Known rows, with every step that occurs
lodoz/tudo/fopaz/bikal/kibas: [-26 -22  -5 -15  12  -5   8  -5   5 -17 -19  -3  31  -9  18  35 -45 -13
  -5  13  26]
lodoz/tudo/fopaz: [-29 -15   1 -29  19 -12  19  -4   4  -3  -5  -4  30   1  10  29 -25  -3
  -4  -5   1]
lodoz/rafu/kibas/bikal: [-38 -21 -25  -8  -6 -23  22 -16   2  -6 -18  17  43   8  23  12  -6  -9
  -7   8   7]
rafu/kibas/bikal: [-41  -7 -22  -2   2 -24  24 -13   5  -4 -17   3  28  12  27  -4  -5  -7
   1  -9  15]
rafu/kibas/bikal/lodoz/tudo/muvuv: [-62 -44 -16 -18  12 -26  33 -10   7 -13 -25 -10  22  17   9   6 -26 -11
   3 -17  26]
muvuv/tudo: [-22  -2   3  -1 -11  -8   5  -4   6   0  -9  13  31  19  19   4  -2   0
 -10  17   8]
muvuv/tudo/fopaz/rafu/lodoz: [-18  -8   9   1   4  -4   5 -19   1  -4 -27   2  20   3  19   6 -31  -4
 -10  21  11]
rafu/kibas: [-28   0 -13   8   0 -18  18  -2   6  -2  -6  -8  21   9  23  -5  -7  -5
   4  -3   6]
muvuv/tudo/kibas: [-27  -8   6  -2  -6  -6  -4 -14  -1  -4  -7   9  29  15  17  13  -9  11
  -7  31  18]
bikal/lodoz/tudo/kibas: [-43 -32  -3  -6  10 -13   8 -13   0 -18  -8  -9  20  16   1  25 -17  -5
   6  15  19]
lodoz/bikal/kibas: [-30 -13 -17  -2  -4 -15  14  -8   8  -7 -13   9  27   5  12  18 -10 -21
   3  11  24]
rafu/lodoz: [-22  -8  -8   2  -2 -20  19 -12   6  -4 -14  -8  21   9  18   0  -4 -13
   4  -1  -4]
bikal/kibas: [-31   0 -15   7  -8 -11   8  -8   0 -17  -7  -5  12   9  21  13 -13  -7
   3  16  18]
rafu/kibas/bikal/lodoz/tudo: [-54 -37 -21  -2   9 -26  28  -5   8 -19 -25  -5  33  21  10   3 -13 -20
   4 -19  24]
tudo/muvuv: [-32  -4  -2 -21   2 -12  19 -15   0   4  -1   0   7   6  20  11 -16   5
  -2  13   1]
muvuv/tudo/kibas/bikal/lodoz: [-50 -28  -8  -3  -1 -19   1 -21 -10 -14 -26   7  20  24  15  10 -10  -2
  -7  30  38]
muvuv/tudo/fopaz/bikal: [-13  -7   8 -15   4  -6   1  -7   1   6 -22  10  28  -2  28  16 -30  -3
 -18  30  17]
fopaz/bikal: [-15  -2  -6  -4  -1  -7   7 -15   7   1 -12  12  24   1  30   9 -11 -10
  -4  26   7]
rafu/lodoz/tudo: [-25 -23  -4  -7   3 -15  23  -8  16  -9 -13  -4  42  13   6   9  -7 -16
   6 -14  -5]

Rows
[-48 -36 -20 -13  -1 -21   8 -30 -15 -16 -22  12  22  10  13  33 -12  -7
  -5  40  21] => tudo/kibas/bikal/lodoz/rafu
[-46 -25 -11 -26  12 -13  13 -26   4 -13 -11  14  43  13  10  27 -11   1
   0   6  19] => lodoz/tudo/kibas/bikal
[-19 -19   2 -27  18  -6  14  -8   7  -2 -15   5  37  -8  19  31 -33 -10
  -8  10   8] => lodoz/tudo/fopaz/bikal
[-43 -36 -12 -19  11 -20  20 -28   8 -14 -22   2  47  12   7  20 -12  -7
   5  -6  15] => rafu/lodoz/tudo/kibas/bikal
[-51 -34 -16 -15   7 -21  22 -13   5 -18 -21   5  29  21   8  16  -9 -19
  -1  -5  20] => kibas/bikal/lodoz/tudo
[-22  -4 -14   8  -8  -6   3 -12   4 -14 -16   4  18   0  30  14 -23 -13
   0  30  25] => fopaz/bikal/kibas
[-34 -27 -17  12  -7 -23  17  -3  -3 -12 -16  -6  21  10  15  10 -11 -17
   0  18   6] => bikal/lodoz/rafu/kibas
[-18 -16  -8   2   3  -9  17 -27  15   0 -24  17  30   1  12   4  -9 -25
   2  13   7] => fopaz/rafu/lodoz/bikal
[-40 -26  -5   5  22  -9  16  -7   2 -19 -21 -16  12   3  10  13 -43 -13
   1   3  22] => bikal/lodoz/tudo/fopaz/rafu/kibas
[-58 -41 -10 -31  12 -21  28 -17   2 -14 -20   1  19  18   7  18 -21 -10
  -3  -3  20] => kibas/bikal/lodoz/tudo/muvuv
[-52 -21 -25   7   3 -30  24 -10  -1 -12 -25 -11  12  18  21  -7  -9 -18
   3  -5  25] => rafu/kibas/bikal/lodoz
[-31 -25 -13  -1  -8 -17  12 -11  -8 -11 -13   5  16  11  13  23  -7 -16
  -5  32   0] => bikal/lodoz/rafu
[-23  -5 -10  -7   7  -9   4 -10  -5 -10 -20  -7  11 -12  30  25 -42 -10
  -4  27  27] => tudo/fopaz/bikal/kibas
[-24 -24  -1   3   3  -6   6 -16   6 -11 -38   7  31  -3  10  16 -39 -19
  -7  21  36] => muvuv/tudo/fopaz/rafu/lodoz/bikal/kibas
[-28 -23 -18   4  -4 -22  20  -9  12 -11 -25  -3  31   4   9  10 -11 -29
   8  -1  19] => rafu/lodoz/bikal/kibas
[-50 -16 -19   1  19 -19  18 -22  -9 -14 -33 -10  -3   1  23   3 -38 -13
  -3  10  33] => tudo/fopaz/rafu/kibas/bikal/lodoz
[-49 -30  -9 -20  24 -10  16 -24  -4 -19 -29   5  15   5  11  26 -37 -14
  -7  11  27] => kibas/bikal/lodoz/tudo/fopaz/rafu
[-55 -38 -17 -16  23 -30  29  -2   0 -15 -28 -17  25   9  10  15 -31 -18
  -1 -21  26] => rafu/kibas/bikal/lodoz/tudo/fopaz
[-21 -21 -10  -8   2 -24  25 -12  14   6 -20   5  37   5   9   5   0 -27
   4  -5   1] => rafu/lodoz/bikal
[-33 -31   1 -22   7 -14  29 -13  14  -5 -12  -8  31  10   6  12 -20  -6
   4 -13  -4] => rafu/lodoz/tudo/muvuv
[-49 -16 -23  16   5 -16  15 -24   0 -17 -30   1   7  14  24  -8 -19 -16
   2  13  31] => fopaz/rafu/kibas/bikal/lodoz
[-16 -29   2 -21  17 -13  19 -10  11  -3 -26  -7  41  -8  14  22 -35 -18
  -2  -3   4] => rafu/lodoz/tudo/fopaz/bikal
[-25 -32 -17  12  -8 -16  11  -7   1  -9 -27   3  29   3  24  11 -20 -24
  -4  33  12] => fopaz/bikal/lodoz/rafu/kibas
[-46 -41  -9  -9 -11 -17   0 -25 -13 -16 -29  21  36  19  12  27 -11  -3
 -14  46  29] => muvuv/tudo/kibas/bikal/lodoz/rafu
